What can hang from each mark
k_992: k_81 k_125 k_750 k_814
k_750: k_81 k_512 k_992
k_571: k_125
k_125: k_814 k_992
k_814: k_125
k_81: k_750 k_992

Each row was made from one small tree. The marks that hang from a mark follow it in brackets, in the order of their numbers. Every link used is in the known rows. Write each row's tree.
Known rows
k_571{k_125{k_992{k_81}}}: [-2.07 -4.41 -0.38  1.89 -0.52 -1.42 -0.76 -1.42  2.13  1.00  0.35  1.23
 -0.96  1.64  0.94  1.38  0.16  2.62  0.68  2.07 -0.63 -0.60 -2.58  2.50
 -1.04 -4.55]
k_814{k_125{k_992{k_81{k_750{k_512}}}}}: [-3.91 -5.05 -0.11  0.46 -0.52 -1.35 -1.46 -3.76  2.38  1.50  0.70  1.11
 -0.42  4.16 -0.61  0.47 -0.34  3.32 -0.99  3.75 -1.34 -1.07 -1.95  2.30
 -1.63 -2.87]
k_125{k_814 k_992{k_81 k_750}}: [-3.10 -4.28 -0.50  0.81 -1.46 -0.08 -0.07 -2.33  1.48  0.91  1.75  0.65
  0.54  5.22 -0.68  2.20 -0.48  1.62  1.19  2.84  1.48 -2.87 -2.33  1.00
 -0.43 -4.32]
k_992{k_125}: [-2.09 -4.82  1.41  1.27  0.15  0.49 -0.54 -2.28  0.57  1.84  1.10  0.68
 -2.37  2.70 -0.25  1.25  0.20  2.00 -0.40  1.80  0.12 -0.90 -2.31  1.78
 -1.40 -3.24]
k_750{k_81 k_512 k_992{k_125 k_814}}: [-0.16 -5.95  0.47 -0.30 -1.28  0.70 -0.83  2.06  2.41  2.37 -1.28 -2.94
 -3.04  2.58 -1.00  1.04 -0.55 -2.17 -2.87  1.42 -1.48 -2.14 -2.63  0.02
 -1.14 -2.91]
k_125{k_814 k_992}: [-3.30 -3.59 -1.17  1.44 -2.67 -0.59 -1.08 -3.13  0.40  0.21  2.01  0.99
  0.08  3.47  1.22  1.06 -0.27  2.61  0.59  3.96  1.30 -2.31 -3.16  0.68
 -2.41 -6.15]
k_750{k_81{k_992}}: [-1.58 -4.80  2.27  0.57 -0.61 -0.97 -0.86 -1.81  0.69  0.57  0.10 -1.13
 -0.16  1.85  1.01  0.23 -0.12  1.25 -1.57  4.04 -1.71 -2.93 -3.93  0.46
 -0.21 -4.12]
k_992{k_81}: [-2.17 -5.37  2.03 -0.75  2.11 -0.60 -0.32 -1.94  0.60  1.06  0.52  0.24
 -0.19  3.05 -0.29  1.31  0.55  3.72 -0.61  2.22 -0.25 -1.91 -0.94  1.12
  0.15 -3.36]
k_81{k_750{k_512} k_992{k_125 k_814}}: [-1.85 -3.93  1.14  0.21 -2.78  1.13 -1.16 -1.38  1.91  1.23  0.26 -0.29
  0.39  2.96 -0.31 -1.95 -0.83  2.16  1.04  2.47 -3.20 -2.56 -4.28  0.04
 -2.02 -1.32]
k_571{k_125{k_814}}: [-0.81 -4.49  0.40  3.64 -1.26 -0.88 -0.68 -3.09  0.69  1.56  0.22  0.28
 -0.05 -0.52  1.00  1.12 -0.17  2.70  0.01  1.97  1.24 -1.77 -2.45  2.24
 -1.46 -5.90]
k_81{k_750 k_992{k_125{k_814}}}: [-1.65 -2.98  1.28  1.53 -2.25 -0.05 -0.87 -2.30  0.90  0.93  0.85  1.00
  0.99  3.27  0.21 -1.82 -0.29  2.31  1.06  3.66 -1.84 -2.96 -4.47  0.82
 -1.48 -2.75]
k_814{k_125{k_992{k_81 k_750{k_512}}}}: [-4.05 -5.50  0.34  0.61  0.06 -0.91 -0.96 -4.08  2.65  1.81  0.82  1.12
 -0.54  4.68 -0.84  1.77 -0.76  2.45 -0.77  3.18 -0.43 -1.17 -2.19  2.29
 -0.72 -2.49]
k_992{k_125{k_814} k_750}: [-1.67 -5.16  1.60  2.51 -0.69  1.47  0.34 -3.07  1.13  2.74  1.33  0.20
 -1.29  3.61 -1.98  2.54 -0.78  0.05  0.24  1.11  2.44 -2.38 -2.51  1.67
 -0.20 -2.93]
k_81{k_992}: [-2.70 -3.78  1.82  0.52  0.21 -0.72 -1.09 -3.76  0.32 -0.25  0.69  0.90
  0.77  2.44  2.55 -0.06 -0.18  3.66  0.77  3.91 -0.86 -2.58 -4.36  0.10
 -0.68 -3.72]
k_571{k_125{k_814 k_992{k_81}}}: [-1.73 -3.93 -1.01  2.79 -1.47 -1.04 -0.53 -1.60  1.67  1.35  0.56  0.94
 -0.33  1.32  0.73  1.45 -0.07  2.59  0.72  2.17  0.46 -1.29 -2.37  2.52
 -1.34 -5.36]
k_814{k_125}: [-3.38 -5.53  1.37  1.50  0.51 -1.08 -1.22 -5.72  1.08  1.61  0.51  1.00
 -0.54  1.97  0.14  1.39 -0.20  4.17 -1.81  3.36  0.39 -1.23 -2.18  2.27
 -1.14 -3.92]
k_814{k_125{k_992{k_750{k_81}}}}: [-3.88 -5.46  0.37  1.33 -1.02 -1.34 -1.23 -5.07  2.35  1.30  0.90  1.09
 -0.94  3.71 -0.74  2.03 -0.65  2.11 -1.31  3.57 -0.02 -1.39 -3.14  2.47
 -0.73 -3.47]
k_814{k_125{k_992{k_81 k_750}}}: [-4.21 -5.43  0.37  0.84  0.18 -1.11 -0.82 -4.81  2.45  1.48  0.89  1.64
 -0.70  4.63 -0.95  2.27 -0.45  3.12 -0.65  3.11  0.04 -1.24 -2.23  2.52
 -0.31 -2.73]
k_125{k_992}: [-3.55 -4.41 -0.39  0.24 -1.37 -1.41 -1.36 -3.16  1.01 -0.22  1.90  1.44
 -0.80  3.74  1.35  0.97  0.17  2.84  0.46  3.59 -0.25 -1.19 -3.41  0.82
 -2.07 -4.94]
k_814{k_125{k_992}}: [-4.40 -4.91 -0.19  1.13 -0.64 -1.45 -1.47 -5.27  1.73  0.95  1.11  1.79
 -1.00  3.25  0.39  1.43 -0.35  3.79 -0.98  3.87 -0.15 -0.81 -2.84  2.39
 -1.64 -4.01]

Which tree is each row?
[-2.12 -6.84  2.16 -1.13  0.74  1.80  0.24 -1.61  2.50  2.07  0.09 -1.37
  0.27  3.65 -2.85  2.76 -1.02  2.08  0.10 -0.54  0.34 -2.65 -1.01  0.34
  0.84 -1.13]
k_992{k_81 k_750{k_512} k_814}
[-1.61 -7.11  2.24  0.15 -1.78  1.20 -0.38 -2.32  2.33  1.94  0.15 -2.55
 -0.40  2.10 -2.41  2.44 -1.34  0.11 -1.26  0.44  0.09 -2.98 -2.82  0.15
 -0.01 -2.59]
k_992{k_750{k_81 k_512} k_814}
[-2.90 -6.88  1.54  0.77 -1.06  1.28 -0.61 -5.00  2.67  2.19  0.24 -0.77
 -0.09  2.40 -2.33  2.85 -1.72  2.32 -0.76  0.48  0.88 -2.21 -2.40  1.02
 -0.37 -1.96]
k_992{k_750{k_512} k_814{k_125}}
[-1.37 -5.60  1.87  0.92  0.78  2.17  0.71  0.13  2.09  3.76  0.42 -1.06
 -1.12  5.01 -2.97  2.05 -0.93 -0.90  0.18  0.63  0.86 -2.32 -0.45  1.51
  0.21 -1.01]
k_992{k_81 k_125{k_814} k_750{k_512}}
[-2.26 -4.56 -0.65  1.62 -1.13 -0.78 -0.69 -1.65  2.38  1.08  0.35  1.10
 -1.02  1.18  0.40  1.86  0.00  3.56  0.77  1.12 -0.72 -0.65 -2.66  2.38
 -0.88 -4.29]
k_571{k_125{k_992{k_81 k_814}}}
[-3.08 -5.73 -0.14 -0.04 -2.85  0.12 -0.96 -2.08  2.63  0.76  1.28 -0.56
 -0.84  3.83 -0.90  2.10 -0.97  0.63  0.11  1.94 -0.48 -2.00 -3.54  0.34
 -1.06 -3.47]
k_125{k_992{k_750{k_81 k_512} k_814}}
[-1.08 -5.61  0.59 -0.20 -1.91 -1.10 -1.77 -2.26  1.93  1.03 -0.38 -0.47
  0.34  2.76 -0.90 -0.78 -0.43  1.75 -1.30  2.35 -1.40 -2.59 -2.52  0.27
 -2.17 -3.41]
k_81{k_750{k_512 k_992{k_814{k_125}}}}
[-1.54 -5.07 -0.19  2.74 -1.81 -1.50 -0.79 -2.09  2.40  1.03  0.53  0.77
 -1.05  1.38  0.27  1.91 -0.34  0.85  0.47  2.03 -0.15 -1.03 -3.43  2.49
 -0.79 -4.71]
k_571{k_125{k_992{k_750{k_81}}}}
[-3.26 -3.74 -0.88  0.48 -1.42 -0.45 -0.55 -1.91  0.82  0.69  1.71  0.83
  0.17  4.41  0.48  1.31  0.06  2.83  0.68  3.53  0.75 -2.43 -2.16  0.99
 -1.48 -5.13]
k_125{k_814 k_992{k_81}}
[-1.62 -6.05  2.36  0.18  1.70  1.66  0.55  0.00  2.61  3.39  0.34 -0.68
 -1.78  5.22 -2.89  2.08 -0.70 -0.60  0.12  0.30 -0.21 -1.52 -0.59  1.57
  0.40 -0.19]
k_992{k_81 k_125 k_750{k_512}}
[-0.76 -5.67  0.67  0.12 -0.80  0.16 -0.48  0.22  1.62  1.92 -0.78 -1.24
 -3.05  2.52 -1.28  2.32  0.08 -0.31 -2.61  1.25 -0.37 -2.34 -3.38  0.88
  0.31 -3.63]
k_750{k_81 k_992{k_125 k_814}}
[-3.61 -5.90  1.35 -0.72  1.25  0.90 -0.23 -3.46  1.74  2.16 -0.01  0.20
 -0.54  2.47 -1.88  2.59 -0.07  5.84 -1.29  0.74 -0.25 -1.61 -1.23  1.85
  0.54 -2.13]
k_992{k_81 k_814{k_125}}
[-0.50 -5.30  0.75 -0.20 -2.06 -0.36 -1.34 -0.76  1.81  1.40 -0.11 -0.59
 -0.55  3.00 -1.29 -0.89 -0.25  0.84 -0.90  1.74 -1.50 -2.38 -2.60  0.15
 -2.34 -2.92]
k_81{k_750{k_512 k_992{k_125 k_814}}}
[-3.08 -4.18 -0.57  1.75 -2.77 -0.43 -0.71 -3.72  1.03  0.47  2.08  0.90
  0.38  4.38  0.02  2.01 -0.73  1.41  1.11  3.23  2.13 -2.82 -3.31  0.78
 -1.44 -5.39]
k_125{k_814 k_992{k_750}}
[-3.75 -5.67  0.27  1.33 -1.19 -1.15 -1.23 -4.33  2.56  1.61  0.78  0.55
 -0.95  3.90 -0.60  1.56 -0.86  1.48 -1.37  3.66 -0.35 -1.31 -2.84  2.17
 -1.23 -3.27]
k_814{k_125{k_992{k_750{k_81 k_512}}}}
[-0.98 -6.76  2.76  0.71 -0.71 -0.27 -0.66 -2.08  1.79  1.67  0.21 -2.08
 -0.18  2.75 -1.25  1.54 -1.02 -1.44 -1.50  2.32 -0.05 -2.93 -2.40  0.45
 -0.28 -3.29]
k_992{k_750{k_81 k_512}}
[-3.52 -5.40 -0.26 -0.07 -2.44  0.30 -1.01 -2.90  2.31  0.42  1.66  0.18
 -0.49  4.03 -0.54  2.06 -0.98  1.73  0.95  1.76  0.26 -1.81 -3.44  0.37
 -1.54 -3.41]
k_125{k_992{k_750{k_512} k_814}}
[-1.07 -5.19  2.21  0.31 -1.12 -0.48 -1.26 -0.16  1.30  1.15 -0.43 -2.79
 -0.12  1.82  1.32 -0.93 -0.82 -0.58 -1.83  4.28 -2.82 -2.97 -3.22 -0.35
 -1.51 -3.43]
k_750{k_81{k_992} k_512}
[-1.37 -6.71  1.92  0.86 -1.92  2.68  0.14 -0.61  2.76  3.26  0.24 -2.29
 -2.40  2.79 -3.61  2.63 -1.37 -1.21 -0.99 -0.43 -0.18 -2.07 -2.56  1.14
 -0.02 -1.10]
k_992{k_125 k_750{k_81 k_512} k_814}
[-0.78 -6.42  0.58 -0.43 -1.14 -0.37 -1.33 -0.14  2.53  2.00 -1.56 -2.77
 -1.65  1.99 -0.68  1.16 -0.87 -0.85 -3.59  2.40 -1.34 -2.59 -2.65  0.12
 -1.04 -3.49]
k_750{k_81 k_512 k_992{k_814{k_125}}}
[-2.18 -5.48  0.15 -0.10  0.25 -0.68 -1.05 -3.55  1.28  0.84 -0.35  0.59
 -1.07  2.39  0.00  2.43 -0.13  3.36 -1.42  1.72  0.93 -2.10 -3.05  0.79
 -0.49 -4.17]
k_750{k_992{k_814{k_125}}}
[-1.73 -3.88 -0.99  3.40 -2.32 -1.23 -0.86 -2.39  1.41  1.07  0.72  1.10
 -0.41  0.69  1.35  1.15 -0.26  2.35  0.73  2.57  0.79 -1.33 -3.05  2.34
 -2.04 -5.96]
k_571{k_125{k_814 k_992}}
[-0.14 -5.40  1.08  0.48  0.05 -0.93 -0.72  0.48  1.38  1.79 -0.77 -1.04
 -3.02  3.12 -0.54  1.60  0.35 -1.29 -2.74  2.47 -0.44 -2.21 -3.07  1.05
  0.06 -3.95]
k_750{k_81 k_992{k_125}}
[-2.71 -5.49  0.34  0.20 -2.10 -0.93 -1.06 -1.78  2.30  0.63  1.39 -0.34
 -0.82  4.38 -0.14  1.40 -0.75 -0.47 -0.03  3.21 -0.53 -1.97 -3.27  0.64
 -1.39 -3.89]
k_125{k_992{k_750{k_81 k_512}}}
[-1.43 -3.94  1.90  0.07 -2.03 -1.02 -1.71 -2.26  1.23  0.00  0.37 -0.12
  2.06  2.88  1.31 -2.76 -0.59  1.97  0.74  4.27 -2.94 -3.04 -4.12 -0.34
 -2.27 -2.77]
k_81{k_750{k_512} k_992}
[-0.82 -5.88  1.96  2.30 -1.68  1.62  0.15 -0.50  1.87  3.43  0.50 -2.09
 -1.73  3.40 -2.45  1.74 -1.35 -2.75 -1.23  1.52  0.85 -2.71 -2.18  1.25
 -0.64 -2.54]
k_992{k_125{k_814} k_750{k_81 k_512}}
[-4.24 -5.37  0.18  1.36 -0.70 -1.19 -1.21 -5.66  2.16  1.21  1.09  1.58
 -0.70  4.01 -0.47  2.10 -0.63  2.97 -0.51  3.42  0.50 -1.24 -2.95  2.34
 -1.05 -3.40]
k_814{k_125{k_992{k_750}}}
[-3.42 -6.80  1.87 -0.17  1.21  1.27  0.32 -4.25  2.75  2.42  0.12  0.11
 -0.01  3.73 -3.54  3.92 -0.85  3.97 -0.50 -0.32  0.88 -2.31 -1.49  2.01
  1.90 -0.98]
k_992{k_81 k_750 k_814{k_125}}
[-0.91 -6.38  2.41  1.43 -0.73  1.17 -0.04 -0.48  2.29  3.01  0.32 -1.72
 -2.27  3.55 -2.43  1.64 -1.07 -2.71 -1.24  1.30 -0.25 -1.91 -2.32  1.36
 -0.38 -1.69]
k_992{k_125 k_750{k_81 k_512}}
[-3.78 -5.19 -0.25  0.12 -2.18 -0.01 -0.84 -3.72  1.97  0.15  1.90  1.04
 -0.59  4.01 -0.61  2.67 -0.64  2.67  1.15  1.56  0.67 -1.83 -3.82  0.71
 -0.76 -3.80]
k_125{k_992{k_750 k_814}}
[-2.80 -4.69  2.00  0.41 -0.56  0.78 -0.50 -4.34  1.29  0.13  0.70  0.56
  1.16  2.67  0.52  1.68 -1.00  3.35  1.45  1.99  0.07 -3.07 -4.75 -0.05
  0.39 -2.53]
k_81{k_992{k_750 k_814}}
[-2.21 -5.14  1.31 -0.76 -0.34  1.97  0.14 -0.32  1.90  2.60  0.49 -0.02
 -1.70  3.58 -3.41  1.10  0.27  3.87 -0.23 -0.43 -1.49 -1.50 -1.25  1.95
  0.07 -0.94]
k_992{k_81{k_750} k_125 k_814}
[-2.28 -4.52 -0.85  2.26 -1.98 -0.91 -0.96 -2.40  2.03  0.83  0.56  1.31
 -1.03  0.53  0.78  1.56 -0.18  3.32  0.84  1.52 -0.20 -0.60 -3.41  2.28
 -1.52 -4.98]
k_571{k_125{k_992{k_814}}}
[-0.28 -4.97  0.57  0.42 -1.86 -0.84 -1.36 -0.79  1.36  1.52 -0.03 -0.61
 -0.33  3.34 -0.77 -1.27 -0.24 -0.02 -0.88  2.81 -0.99 -2.49 -2.38  0.34
 -2.49 -3.56]
k_81{k_750{k_512 k_992{k_125{k_814}}}}
[-2.20 -3.83  1.75  1.99 -0.48  0.94 -0.09 -3.12  1.03  1.25  0.98  0.83
  0.20  3.68  0.52  1.13 -0.88  1.32  1.62  2.77  0.49 -2.99 -4.34  0.87
 -0.07 -2.45]
k_81{k_992{k_125{k_814} k_750}}
[-2.50 -6.12  1.98 -0.10  1.01  2.87  0.94 -1.39  2.59  3.00  0.60 -0.04
 -1.90  4.45 -4.07  3.88 -0.50  2.24  0.44 -1.65  0.63 -1.73 -1.41  1.96
  1.75 -0.10]
k_992{k_81 k_125 k_750 k_814}
[-0.71 -5.32  0.57 -0.91  1.60  0.06 -0.62  1.48  1.95  2.16 -0.82 -0.88
 -2.11  4.46 -0.13  0.82 -0.08 -0.68 -1.18  1.79 -0.95 -1.52 -1.16  0.32
 -1.15 -2.29]
k_750{k_512 k_992{k_81 k_125}}
[-1.42 -4.50 -0.59  3.67 -2.77 -1.09 -0.56 -2.07  2.03  1.39  0.58  0.46
 -0.31  1.18  0.18  1.87 -0.61  0.78  0.46  2.25  0.99 -1.81 -3.41  2.40
 -1.15 -5.57]
k_571{k_125{k_814 k_992{k_750{k_81}}}}
[-3.40 -5.48 -0.01  0.06 -2.63 -0.09 -0.75 -2.79  2.22  0.50  1.54  0.22
 -0.88  3.98 -1.08  2.62 -0.56  1.55  0.23  1.91  0.13 -2.17 -3.96  0.85
 -0.37 -3.81]
k_125{k_992{k_750{k_81} k_814}}
[-2.84 -3.80 -0.97  0.28 -2.37 -0.58 -0.87 -1.11  1.27  0.87  1.49  0.27
  0.68  4.68 -0.14 -0.19 -0.24  2.21  0.51  3.74 -0.42 -2.64 -1.98  0.77
 -2.16 -4.65]
k_125{k_814 k_992{k_81{k_750{k_512}}}}
[-1.17 -4.55  1.22  0.53 -0.37  1.00 -0.08  0.63  1.35  3.13  0.44 -0.71
 -0.87  4.19 -2.23 -0.44  0.01  1.31 -0.44  1.75 -1.19 -2.04 -0.35  1.72
 -1.16 -1.98]
k_992{k_81{k_750{k_512}} k_125{k_814}}
[-1.84 -4.72  1.86  0.68 -1.20  0.48 -0.49 -0.94  1.19  1.31  0.11 -1.05
 -1.21  1.88 -0.05  0.78 -0.27  1.32 -1.35  2.78 -1.80 -2.58 -4.02  0.77
  0.03 -3.13]
k_750{k_81{k_992{k_125 k_814}}}
